Known rows, with every step that occurs
petid, sikele, bapab: [  4  20  20 -15  -9  11 -22 -21   6  27 -11  -2  -2   5   5  -5 -15  17
 -12  11  14  11 -19 -13  -6  27 -14   3  10   7  -5   2 -11   0]
bapab, sikele, petid, kozu, favam: [ 15   6  -4 -35   2   7 -22 -36 -14  23 -23   8 -14  20  -1  -1 -17  10
 -19   0  12  -7 -22 -23 -11  12   1   2   3   9   6  20   0   7]
kozu, favam: [  7  10  10 -11   2  -4 -20 -20  -9  15 -14  -3 -27   6   7 -14 -16 -13
 -25 -13  -2  -4   0  -8  -3   2   6   7 -22   1   6  12   2  10]
petid, sikele, bapab, neda, zanubo, reziz, pamup: [  8   8  16 -31  -2   9 -16 -40   7  28 -14 -15   3  55   6  -3  -2  17
 -19  28  12  18 -21 -12 -26  26 -10   9   3   9 -19   2 -13  16]
reziz, pamup, sikele, bapab: [-17   9   8  -2   5   7   1 -21  19  20 -19 -12 -24  32   2   7   2  13
 -24  17  14   2 -25  -4 -13   4  -2  14 -13   1  10  11   3  19]
bapab, neda, zanubo, reziz, pamup, famo: [ 26 -10   2 -23   9  -4   6 -46   3  18 -13 -17  -5  84  11   2  14   1
 -14  33  -3   5  -2   2 -26  10   0   6 -14   8 -13   5   9  22]
famo, pamup, sikele: [ -8  -3   7   4   9  22  -2 -15  20  15 -10  -3 -25  23   2   2  -1   9
 -21   2   7   2  -5   6  -6   6   3  10 -13  -1  19  17   9  13]
bapab, neda: [ 12  -1  17 -19   2  -4  -1 -32 -11  19  -2  -7  -3  36  12  -3   3  -6
 -12  11   8  -1  -4  -1 -11  13  -5  -5   4  12  -8   7  15  23]
zanubo, reziz, pamup, famo: [ 15  -8   2  -4   5   8   5 -28  21  20 -16   3 -17  48  10   4  12   7
 -33  31   0  -9 -15  -4 -13  12   6  10 -44  -6   6  11  12  13]
reziz, zanubo, neda, bapab, sikele, petid, kozu: [ 39   0 -11 -33  -7 -18 -18 -30   5  18 -25  -3  -1  67  12 -19  -1  -1
  -9  21  13   9  -4 -10 -22  -3 -12  10  11  10  -5  12   0  -1]
favam, kozu, petid, sikele, bapab, neda, zanubo: [ -1  15  -6 -43 -10 -22  -6 -32  -2  33   4  -7  11  35  11 -14  -8  10
  -9   9   9  12  -5 -23 -11  15 -21   7  20  15 -30   7 -10   2]
petid, sikele, bapab, neda, zanubo, rudipi: [ 18  12  17 -30 -11   8 -20 -34   0  25 -19  -5  10  37   6 -10 -10   7
  -7  23  11  16 -17  -9 -23  25 -19   4  15  12 -20   2  -7   8]
sikele, bapab: [ -1  26  15 -13 -11  -7  -1 -16   3  22 -15   0  -4   8   6  -4  -4   6
 -13  17  12  10 -13  -5 -12  11 -21  -3  10  -4  -2  -2   4   5]
neda, zanubo: [ 19  11  -2 -24   4 -10  -8 -19   1  18 -18 -12  -2  37   7   8  -9   0
   0  14  -1   7   6   9 -18  -2  -3   5   6  -3  -9  -3   3  -7]
pamup, sikele, bapab, neda, zanubo, rudipi: [  4  10  11 -19  -4   4   2 -32   0  25 -23  -2   2  42   8  -1  -6   9
  -9  32   7  17 -14  -1 -30   2 -17   4   8   9 -15   7   2  19]
zanubo, reziz, pamup, sikele, petid: [ -1  -6   6 -15   9   8  -1 -26  15  28 -18   6  -9  42   6   6   4  15
 -37  31   4  -4 -22  -5 -25   1   7  11 -33  -9   1  20   5  21]
reziz, zanubo, neda, bapab, sikele, petid: [ 35   6  -5 -24  -8 -22 -17 -25   3  15 -29  -4  -6  58  11 -21   2  -3
 -10  19  11  13  -1  -8 -27  -9 -11   4  19   9 -10  10   0   2]
fodu, favam, kozu, petid, sikele, pamup: [ -6  19  -7 -30   4  -2 -10 -24  -4  39   3  -4 -15  10   4 -20 -15  -5
 -33   2   5  -9 -13 -22   2   6  -5  16   9   6   7  20  -6  -3]
kozu, petid, sikele, pamup, reziz: [  3   1  11 -18   0   9 -18 -13  -5  31 -18  -2 -13  23  -5 -10  -6  13
  -9   6   3   5 -15 -19 -20  19  -8   3  -3  23  -1  21  -8  -4]
pamup, sikele, petid, kozu, favam: [  3   3   2 -22   4   0 -15 -33   1  32 -15   7 -16  18   3   1 -20  12
 -15   2   6  -6 -13 -10  -5   4   1  11 -17   7  15  27   0  13]
zanubo, neda, bapab, sikele, pamup: [  6  14   3 -27   0  13  -9 -25   0  16 -12 -11   2  47   0  -3   7  -2
 -25  23  13   9   7 -17 -31   3 -15   1  16   9  -3   9   4   8]
favam, kozu, petid, sikele, pamup, reziz, zanubo, neda: [ 13  -2 -15 -32  -8 -18 -11 -25   5  21  -3  -4  -8  43  16 -21  -1   8
 -14  12   1  -7 -12 -24 -14  11 -12  11  -1  18 -13  19 -13  -4]
famo, pamup, sikele, petid, kozu, favam, fodu: [  0  -4  -1  -9   2   8 -10 -25  15  21 -12   0 -35  26  -2  -3 -12  11
 -22   0   0   0  -8  -7  -1  12  10  15 -22   5  30  24   8  23]
sikele, pamup, reziz: [  8  -1   4  -6   9   7   0 -24  -5   9 -14 -11 -19  35  -1  -1   4   7
 -10  24  -9 -14 -24  -1 -23  10  -3  -5 -11  -2  18  14   5   5]
famo, pamup, sikele, bapab, neda: [-12   5  13  -1   4  17   4 -26  16  17  -8  -8 -19  35   2  -5   5  13
 -20  13  12  14  -9   1 -15  12 -10   6   0   4  11  13   7  23]
petid, sikele, bapab, neda, zanubo: [ 12  15  19 -28  -6   5 -20 -36  -1  27 -12 -15   5  37   6  -3 -10  13
  -5  17  13  20 -12 -10 -19  26 -16   2  21  14 -18   0 -12   8]
sikele, petid, kozu: [ 16   5   2 -36  -3 -12 -11 -27   1  32 -12  11   0  20   1   0 -11   7
  -5   7  10 -12 -13  -5  -3  15  -7   4  -5  -3  13  20  13   2]
fodu, favam, kozu, petid: [ -3  20  -6 -25   0 -12  -1 -15  -4  40   4   2 -13   6  10 -20 -15 -12
 -31   2   6  -7  -5 -16   7  -4  -6  12   6   2   4  16   4  -2]
zanubo, neda, bapab, sikele, pamup, reziz: [ 10  10   3 -20  -1  15  -6 -25   0  14 -12 -13   1  56   0  -4   8   2
 -21  29   9   9   0 -17 -34   2 -14  -3  11  11   3  11   2   8]
neda, zanubo, reziz, pamup, famo: [ 24  -3  -7 -18   8  -3   0 -31  16  19 -24 -11  -9  68   8   8   5   7
 -17  34  -6   3  -3   5 -26   1   4  14 -27  -6  -7   2   2   0]

Rows
[ -2  19  -3 -27  -1  -5 -10 -20  -1  42   6   0 -10   5  10 -20 -19  -6
 -32   1   7  -5  -8 -21  10   5  -3  15   9   8   2  18  -4  -5]  fodu, favam, kozu, petid, sikele
[ 39  -9   3   6  -4 -13  -6 -17   4   9 -20  -4 -21  48  18 -15  -2   5
  -1  26  -5  -1 -21   3  -9  -3   1  -4 -13   5   2   9   2  -2]  pamup, reziz, zanubo
[ -4  11  -8 -30  -8 -24   3 -14   0  27   7   8   1   9  13 -12  -6   1
 -15   0   6  -6  -2 -18   2   5 -11   6   2   6 -15  11   6  -3]  favam, kozu, petid
[ 17   0  -6 -29  10  -2  -2 -27  12  20 -21 -11  -2  64   7   9   1   3
 -23  30  -3   6  -5   7 -30  -4   5  12 -21 -11 -13   0   0   2]  neda, zanubo, reziz, pamup
[ 23   4  -4 -28   6  -4  -5 -24   3  23 -18  -4   9  51  12   7  -5   5
 -15  33  -4  11   1   7 -29  -4  -1   4 -12 -11 -18  -3   1  -5]  neda, zanubo, reziz
[ 29  -8  -8 -11   5  18 -10 -31 -11   2 -38   2 -21  45   1  -6   0   8
 -13  29  -1  -9 -41 -10 -32   5  -1  -4   1   7  -2  14   0   2]  bapab, sikele, pamup, reziz, zanubo, rudipi
[ -2  18  16 -23 -10   1 -19  -7   0  38 -20   5  -3   7  -1 -14 -11  12
 -11   0  16  21  -9 -21 -15  19 -19   4  11  19 -13  11  -9  -2]  kozu, petid, sikele, bapab
[ -3   7  10 -11   1  -2  -7 -21   2  31 -18   8 -12   9   3   6 -11  15
 -10  12   7  -2 -11  -2 -13   0  -2   1   1   4   7  22   6  13]  pamup, sikele, petid
[ 10  -7   8   5   3  16   1 -13  18  10  -9  -5 -25  37   1  -5   6   7
 -18  13   0  -1 -10   6  -7  11   0  -1 -18  -5  22  16  12   7]  famo, pamup, reziz
[ 25  -8  -4   0   0  10  -5 -21  18   4 -19 -10 -23  72   4 -18  11   5
 -17  23   4  13  -9  -2 -21   0  -5   2   0   5  12  13   3   4]  famo, pamup, reziz, zanubo, neda, bapab, sikele
[  2  19  20 -19  -8  -9   2 -30  -6  24  -9  -6  -1  30   8  -8   2   3
 -11  20  13  13 -13  -7 -18  16 -23  -6  16   6  -8   0   9  22]  sikele, bapab, neda
[ 17   1   0 -28   4   3 -17 -31  -4  20  -5   0 -17  25  11  -4 -20  -7
 -21  -7   4 -10  -9 -11   9  14   3  16 -33   7  13  14   4   3]  petid, kozu, favam
[ 11   9 -12 -23   1 -11 -10 -27  -3  34  -5  -7 -22  33  10 -30 -13  -2
 -24  13  -2  -8 -22 -19  -1   0  -2  14   4   8   8  21 -13  -7]  fodu, favam, kozu, petid, sikele, pamup, reziz, zanubo
[  7  14  11 -21  -8  -2  -6 -14   9  21  -4  -8   9  39   7  -6   6 -10
 -20  18  13  11  19  -7 -20  -1 -17   4   5   4  -3   7  10   6]  zanubo, neda, bapab
[  0  25  -3 -38  -3 -13  -6 -32  -7  45   1 -11  -3  33   9 -25 -15  -3
 -25  12   7  10  -6 -20  -6   5 -14  13  25  12 -10  10 -11   1]  fodu, favam, kozu, petid, sikele, bapab, neda, zanubo
[ 37   1 -11 -11  -2 -10 -10 -31   5   7 -29 -14 -19  69  11 -19   9   1
  -9  26   4   7  -2  -9 -25  -1 -12   6   7  13  -1   8   0  -2]  reziz, zanubo, neda, bapab, sikele, pamup, famo
[ 14   9   6 -21  -3 -10   8 -43   8  23 -19 -15  -4  72   6  -5  13   8
 -15  38   4  17 -11  -4 -30  14 -17   2  -1   3 -10  -2   3  21]  sikele, bapab, neda, zanubo, reziz, pamup, famo
[ 14   7   7  -4  -6 -12 -16 -17 -11  13 -10  -4 -34   2  10  -7 -21  -9
 -24  -4 -10  -1   0 -15   5   8  13   5 -21  10   8   3   7  24]  kozu, favam, fodu
[ 22  -1  -2 -21  -3  -3 -15 -27  -4  18  -1  -3 -23  22  13   0 -24  -3
 -20   1  -2  -8  -9 -17  13  18   9  15 -31  12  14   7   8  14]  petid, kozu, favam, fodu
[  7   7  -4 -24   7   0   0 -29  16  23 -25 -12  -2  64   7  10  -1  14
 -23  39   0  16 -12   4 -36  -4  -2  13 -15 -10 -14   0  -7   7]  neda, zanubo, reziz, pamup, sikele, bapab
[ 37   2 -11 -33  -6 -20 -25 -34   0  15 -27  -6 -13  66  11 -27  -6  -7
 -17  11   9  10  -1 -15 -20  -6  -8  13   3  12  -3  15  -6   1]  reziz, zanubo, neda, bapab, sikele, petid, kozu, favam
[  0  11  11 -17   2   3   5 -38   1  29 -14  -6   5  51  12   4  -4  19
 -16  38   6  23 -13  -4 -30   2 -13   1   2   7 -17   4  -5  23]  pamup, sikele, bapab, neda, zanubo, reziz
[  6  15  24 -20  -9   9 -19 -32  -1  27  -7  -7   1  21   8  -6  -9  14
 -11  14  17  12 -18 -14 -12  32 -15   1  16  14 -10   4  -7  14]  petid, sikele, bapab, neda
[  9  20  12 -28  -7 -14   2 -35  -7  22 -15 -15   5  47   7  -6   1   3
  -5  25   9  21  -6   0 -27  10 -23  -4  22   3 -15  -6   3  14]  sikele, bapab, neda, zanubo
[  4  16   1 -10   8  11  -2 -32  -5  13 -12 -10  -5  46 -12  -4  -1  15
  -9  22   6  10  -9 -16 -17   7 -11  -4  19   7   5   4   8  -3]  neda, bapab, sikele, pamup, famo
